Each row was made from one small tree. The marks that hang from a mark follow it in brackets, in the order of their numbers. Every link used is in the known rows. Write each row's tree.
Known rows:
j_370[j_218[j_701[j_44]]]: | -1.11 | -1.34 | -1.49 |  2.06 |  1.75 | -1.37 |  0.69 |  1.87 | -1.00 |  1.84 | -4.18 | -0.06 | -2.13 | -0.85 | -2.10 |  0.69 | -1.45 |
j_218[j_701[j_44]]: | -0.89 | -1.84 | -0.47 |  2.34 |  2.25 | -1.02 |  0.82 |  1.71 | -0.58 |  1.49 | -2.51 | -1.03 | -1.47 | -0.69 | -1.36 |  1.62 |  1.45 |
j_218[j_233[j_132[j_370 j_992]] j_701[j_44]]: |  0.79 | -1.04 | -2.55 |  1.19 |  0.67 | -3.34 | -0.44 |  1.97 |  0.97 |  1.62 | -0.23 |  0.52 | -2.19 | -1.02 | -3.89 |  2.18 |  2.21 |
j_370[j_132 j_218[j_701]]: | -0.13 | -0.95 |  0.53 |  1.61 |  0.52 | -2.26 | -0.06 |  2.11 |  0.81 |  2.50 | -3.27 | -0.49 | -3.12 | -0.71 | -3.97 |  0.95 | -0.82 |
j_370[j_218[j_233]]: | -1.25 | -0.18 | -0.95 |  1.48 |  1.86 | -1.63 | -0.09 |  1.95 | -1.18 |  1.99 | -3.33 | -1.01 | -2.27 | -1.18 | -4.27 |  0.42 | -1.37 |
j_233[j_132[j_370 j_992]]: | -0.41 | -0.27 | -4.15 |  1.69 |  1.57 | -0.73 | -4.78 |  1.51 |  2.98 | -0.04 | -0.78 |  1.29 | -0.71 | -1.14 | -5.37 |  1.12 |  2.53 |
j_701[j_44 j_218[j_233[j_132]]]: | -0.40 | -1.71 | -5.01 |  2.09 |  1.90 | -2.58 |  0.88 |  1.44 | -3.80 | -0.19 | -2.95 | -1.74 | -1.73 | -0.88 | -2.80 |  0.70 |  6.34 |
j_218[j_233[j_132[j_992]] j_701[j_44]]: |  0.11 | -1.17 | -2.13 |  1.33 |  0.63 | -2.74 |  0.10 |  1.87 |  0.17 |  1.64 | -1.34 |  0.12 | -1.82 | -0.88 | -3.36 |  2.08 |  1.27 |
j_992[j_132[j_370[j_218]]]: | -0.13 | -0.19 | -1.98 |  1.53 |  1.21 | -0.15 | -1.83 |  1.92 | -0.49 |  0.99 | -1.07 |  0.64 | -1.81 | -1.23 | -4.61 |  0.03 |  3.28 |
j_233[j_132]: | -2.35 | -0.01 | -2.83 |  1.82 |  1.59 |  0.42 | -2.61 |  1.45 |  0.76 |  0.31 | -3.52 | -0.53 | -0.64 | -1.02 | -4.31 |  0.98 |  0.24 |
j_218[j_233[j_132] j_701]: | -0.71 | -0.21 |  0.26 |  1.07 |  0.90 | -1.89 | -0.04 |  2.03 |  0.52 |  2.45 | -1.55 | -1.32 | -2.35 | -1.10 | -3.96 |  2.46 | -0.82 |
j_701[j_218]: | -0.82 | -1.47 | -1.60 |  2.57 |  3.25 | -0.54 | -0.91 |  1.41 | -2.35 |  0.37 | -2.42 | -2.65 | -1.59 | -0.94 | -2.71 |  0.92 |  5.02 |
j_701[j_44 j_218]: | -0.64 | -2.37 | -4.19 |  2.86 |  2.99 | -1.49 |  0.68 |  1.28 | -3.86 | -0.45 | -3.24 | -1.91 | -1.26 | -0.72 | -1.54 |  0.37 |  6.95 |
j_992[j_132[j_233]]: |  0.12 | -0.38 | -0.96 |  1.97 |  1.56 |  0.71 | -1.75 |  1.66 | -0.40 |  0.07 | -0.62 | -0.20 | -0.52 | -1.00 | -4.43 |  0.45 |  4.47 |
j_701[j_44 j_218[j_233]]: | -0.14 | -2.01 | -3.83 |  2.33 |  2.57 | -2.65 |  1.49 |  1.48 | -4.32 |  0.12 | -2.45 | -2.39 | -1.85 | -0.85 | -2.33 |  0.64 |  6.96 |
j_233[j_132 j_218[j_701[j_44]]]: | -2.60 | -0.72 | -3.14 |  1.89 |  0.75 | -0.15 | -1.03 |  1.34 | -1.25 |  0.08 | -5.61 | -0.07 | -1.29 | -1.96 | -3.43 |  1.93 |  0.84 |
j_218[j_233]: | -1.05 | -0.14 |  0.35 |  1.53 |  2.44 | -1.37 | -0.28 |  1.83 | -0.87 |  1.71 | -1.32 | -2.45 | -1.69 | -1.17 | -4.48 |  1.24 |  1.54 |
j_992[j_132[j_370]]: | -0.16 | -0.24 | -1.43 |  1.65 |  1.58 |  0.17 | -2.10 |  1.81 | -0.23 |  0.75 | -0.24 |  0.08 | -1.40 | -1.20 | -4.54 |  0.37 |  4.68 |
j_370[j_132[j_992] j_218[j_233 j_701[j_44]]]: |  1.47 | -1.45 | -1.14 |  1.30 | -0.15 | -4.11 |  0.08 |  2.15 |  0.55 |  2.31 | -1.79 |  0.75 | -3.10 | -0.65 | -4.47 |  0.93 |  1.24 |
j_370[j_218[j_233 j_701]]: | -0.71 | -0.55 |  0.30 |  1.38 |  1.49 | -2.03 |  0.68 |  2.13 | -0.73 |  2.82 | -2.96 | -0.85 | -2.85 | -1.09 | -3.44 |  1.21 | -2.36 |
j_992[j_132[j_233[j_218[j_701[j_44]]] j_370]]: |  0.96 | -0.64 | -1.91 |  1.84 |  1.20 | -0.53 | -1.58 |  1.74 | -0.31 | -0.18 | -0.17 |  0.67 | -1.32 | -1.62 | -4.65 |  0.99 |  6.23 |

Which tree is each row?
|  0.37 | -0.77 |  0.85 |  2.05 |  1.38 | -1.49 | -1.34 |  1.70 |  1.25 |  0.58 | -1.52 | -1.50 | -1.72 | -1.23 | -5.17 |  1.66 |  3.95 |	j_370[j_132[j_233[j_218[j_701]]]]
|  1.41 | -0.63 | -2.35 |  1.69 |  0.99 | -1.05 | -1.32 |  1.96 |  0.29 |  0.40 |  0.05 |  1.30 | -1.60 | -1.10 | -4.45 |  0.44 |  4.42 |	j_992[j_132[j_233 j_370[j_218[j_701[j_44]]]]]
| -0.51 | -0.44 | -1.40 |  1.20 |  0.72 | -2.09 | -0.63 |  2.04 |  0.25 |  2.33 | -2.94 |  0.39 | -2.53 | -1.09 | -4.04 |  1.28 | -2.42 |	j_370[j_218[j_233[j_132[j_992]] j_701]]
| -0.59 | -0.80 | -2.39 |  1.80 |  2.15 | -1.60 | -0.74 |  1.57 | -2.31 |  0.63 | -2.14 | -2.49 | -2.07 | -1.13 | -3.97 |  1.23 |  4.40 |	j_701[j_218[j_233[j_132]]]
|  1.74 | -0.93 | -1.82 |  1.49 |  1.90 | -2.96 | -3.06 |  2.04 |  2.51 |  1.68 |  1.12 |  1.49 | -2.39 | -1.24 | -4.94 |  1.32 |  2.17 |	j_132[j_370[j_218[j_233 j_701]] j_992]
| -0.65 | -0.93 | -4.46 |  1.78 |  0.71 | -1.27 | -3.23 |  1.40 |  0.94 | -0.32 | -2.88 |  1.80 | -1.35 | -2.09 | -4.49 |  2.06 |  3.22 |	j_233[j_132[j_370 j_992] j_218[j_701[j_44]]]
|  1.10 | -0.14 | -1.98 |  1.64 |  1.29 | -0.51 | -2.26 |  1.92 |  0.56 |  0.26 |  0.18 |  0.93 | -1.40 | -1.22 | -5.26 |  0.23 |  4.25 |	j_992[j_132[j_233 j_370[j_218]]]
|  0.32 | -0.99 | -1.49 |  1.80 |  0.78 | -2.07 | -2.22 |  1.84 |  1.23 |  1.36 | -2.50 |  0.63 | -2.12 | -0.71 | -5.08 |  0.14 |  1.29 |	j_370[j_132[j_992] j_218]
| -0.40 | -0.87 | -2.63 |  1.34 |  0.58 | -2.55 |  0.16 |  1.97 | -0.45 |  1.92 | -3.36 |  0.75 | -2.40 | -0.96 | -3.49 |  1.01 | -1.51 |	j_370[j_218[j_233[j_132[j_992]] j_701[j_44]]]
| -0.18 | -1.06 | -0.64 |  2.50 |  2.54 | -0.62 | -0.89 |  1.46 | -0.13 | -0.27 | -2.15 | -1.00 | -0.79 | -1.63 | -3.67 |  1.83 |  3.48 |	j_132[j_233[j_218[j_701[j_44]]]]
|  1.08 | -0.19 | -1.46 |  1.78 |  1.67 | -0.16 | -2.49 |  1.81 |  0.81 |  0.02 |  0.99 |  0.38 | -0.97 | -1.20 | -5.21 |  0.60 |  5.70 |	j_992[j_132[j_233 j_370]]
|  2.80 | -0.83 | -3.03 |  2.10 |  2.59 | -2.32 | -4.73 |  1.79 |  4.02 | -0.28 |  2.10 |  2.12 | -1.02 | -1.18 | -5.93 |  0.90 |  4.27 |	j_132[j_233 j_370[j_218] j_992]
|  3.16 | -1.10 | -2.17 |  2.01 |  2.32 | -2.64 | -4.21 |  1.91 |  4.41 |  0.30 |  2.36 |  2.26 | -1.40 | -1.15 | -5.34 |  1.44 |  3.62 |	j_132[j_233 j_370[j_218[j_701]] j_992]
|  1.36 | -1.19 |  0.00 |  2.14 |  1.26 | -1.76 | -2.78 |  1.61 |  2.22 |  0.21 | -0.34 | -0.20 | -1.31 | -1.15 | -5.46 |  1.64 |  5.01 |	j_370[j_132[j_233[j_218[j_701]] j_992]]
| -0.17 | -1.30 |  0.18 |  1.60 |  1.69 | -2.66 |  1.91 |  1.99 | -1.25 |  2.30 | -1.36 | -1.67 | -2.30 | -0.90 | -2.51 |  2.01 |  1.49 |	j_218[j_233 j_701[j_44]]
|  1.37 | -0.65 | -2.58 |  1.56 |  2.21 | -2.65 | -3.61 |  1.92 |  2.20 |  1.12 |  0.88 |  1.38 | -1.98 | -1.29 | -5.54 |  0.77 |  2.83 |	j_132[j_370[j_218[j_233]] j_992]
|  0.34 | -0.32 | -0.53 |  1.38 |  2.08 | -2.59 | -1.02 |  2.18 |  1.14 |  2.18 | -0.43 | -0.34 | -2.96 | -1.35 | -4.52 |  1.32 |  0.60 |	j_132[j_370[j_218[j_233 j_701]]]
| -0.06 | -0.72 | -5.02 |  1.62 |  0.90 | -1.60 | -3.62 |  1.66 |  2.43 |  0.32 | -1.72 |  2.24 | -1.29 | -1.06 | -4.63 |  1.00 |  1.32 |	j_233[j_132[j_370[j_218[j_701[j_44]]] j_992]]
| -2.00 | -1.33 | -0.60 |  2.36 |  2.16 | -0.32 |  0.19 |  1.42 | -2.25 |  0.65 | -4.58 | -1.30 | -1.52 | -1.90 | -2.49 |  1.79 |  2.20 |	j_233[j_218[j_701[j_44]]]
|  0.53 | -1.82 | -5.69 |  2.05 |  1.85 | -3.10 | -0.20 |  1.46 | -2.74 | -0.36 | -1.63 | -0.81 | -1.83 | -0.94 | -3.30 |  0.76 |  7.42 |	j_701[j_44 j_218[j_233[j_132[j_370 j_992]]]]
|  0.59 | -0.53 | -0.63 |  1.83 |  0.99 | -2.14 | -1.22 |  1.93 |  1.43 |  1.03 | -2.34 | -0.34 | -2.13 | -0.76 | -5.44 |  0.37 |  1.20 |	j_370[j_132[j_233] j_218]
| -1.59 | -1.14 | -3.94 |  1.96 |  0.63 | -0.39 | -2.45 |  1.25 | -0.25 | -0.29 | -4.53 |  1.22 | -0.90 | -1.89 | -3.71 |  1.91 |  1.99 |	j_233[j_132[j_992] j_218[j_701[j_44]]]
|  1.17 | -0.80 | -1.22 |  2.23 |  2.67 | -1.86 | -1.97 |  1.69 |  1.58 | -0.30 |  0.20 | -0.21 | -1.43 | -1.89 | -4.80 |  2.04 |  5.25 |	j_132[j_233[j_218[j_701[j_44]]] j_370]
| -0.57 | -0.88 | -1.51 |  1.28 |  0.70 | -2.55 |  1.10 |  1.93 | -0.55 |  1.88 | -2.11 | -0.78 | -2.13 | -0.92 | -3.14 |  2.09 |  0.58 |	j_218[j_233[j_132] j_701[j_44]]
|  2.06 | -1.34 | -0.32 |  1.82 |  0.51 | -2.85 | -1.90 |  2.03 |  2.86 |  1.47 | -0.88 |  1.14 | -2.34 | -0.62 | -4.91 |  1.16 |  1.25 |	j_370[j_132[j_233 j_992] j_218[j_701]]
| -0.09 |  0.14 | -2.38 |  1.12 |  1.43 | -2.05 | -2.64 |  1.81 |  1.36 |  1.02 | -0.15 | -0.25 | -1.60 | -1.29 | -5.90 |  1.44 |  2.31 |	j_218[j_233[j_132[j_370 j_992]]]
|  0.35 | -0.93 | -3.07 |  1.76 |  2.14 | -2.15 | -1.80 |  1.60 | -1.22 |  0.46 | -0.78 | -1.59 | -2.10 | -1.18 | -4.47 |  1.31 |  5.50 |	j_701[j_218[j_233[j_132[j_370 j_992]]]]
|  0.10 |  0.00 | -1.70 |  1.27 |  1.03 | -0.75 | -1.48 |  2.02 | -0.73 |  1.25 | -0.69 |  0.44 | -2.12 | -1.29 | -4.98 |  0.16 |  3.27 |	j_992[j_132[j_370[j_218[j_233]]]]
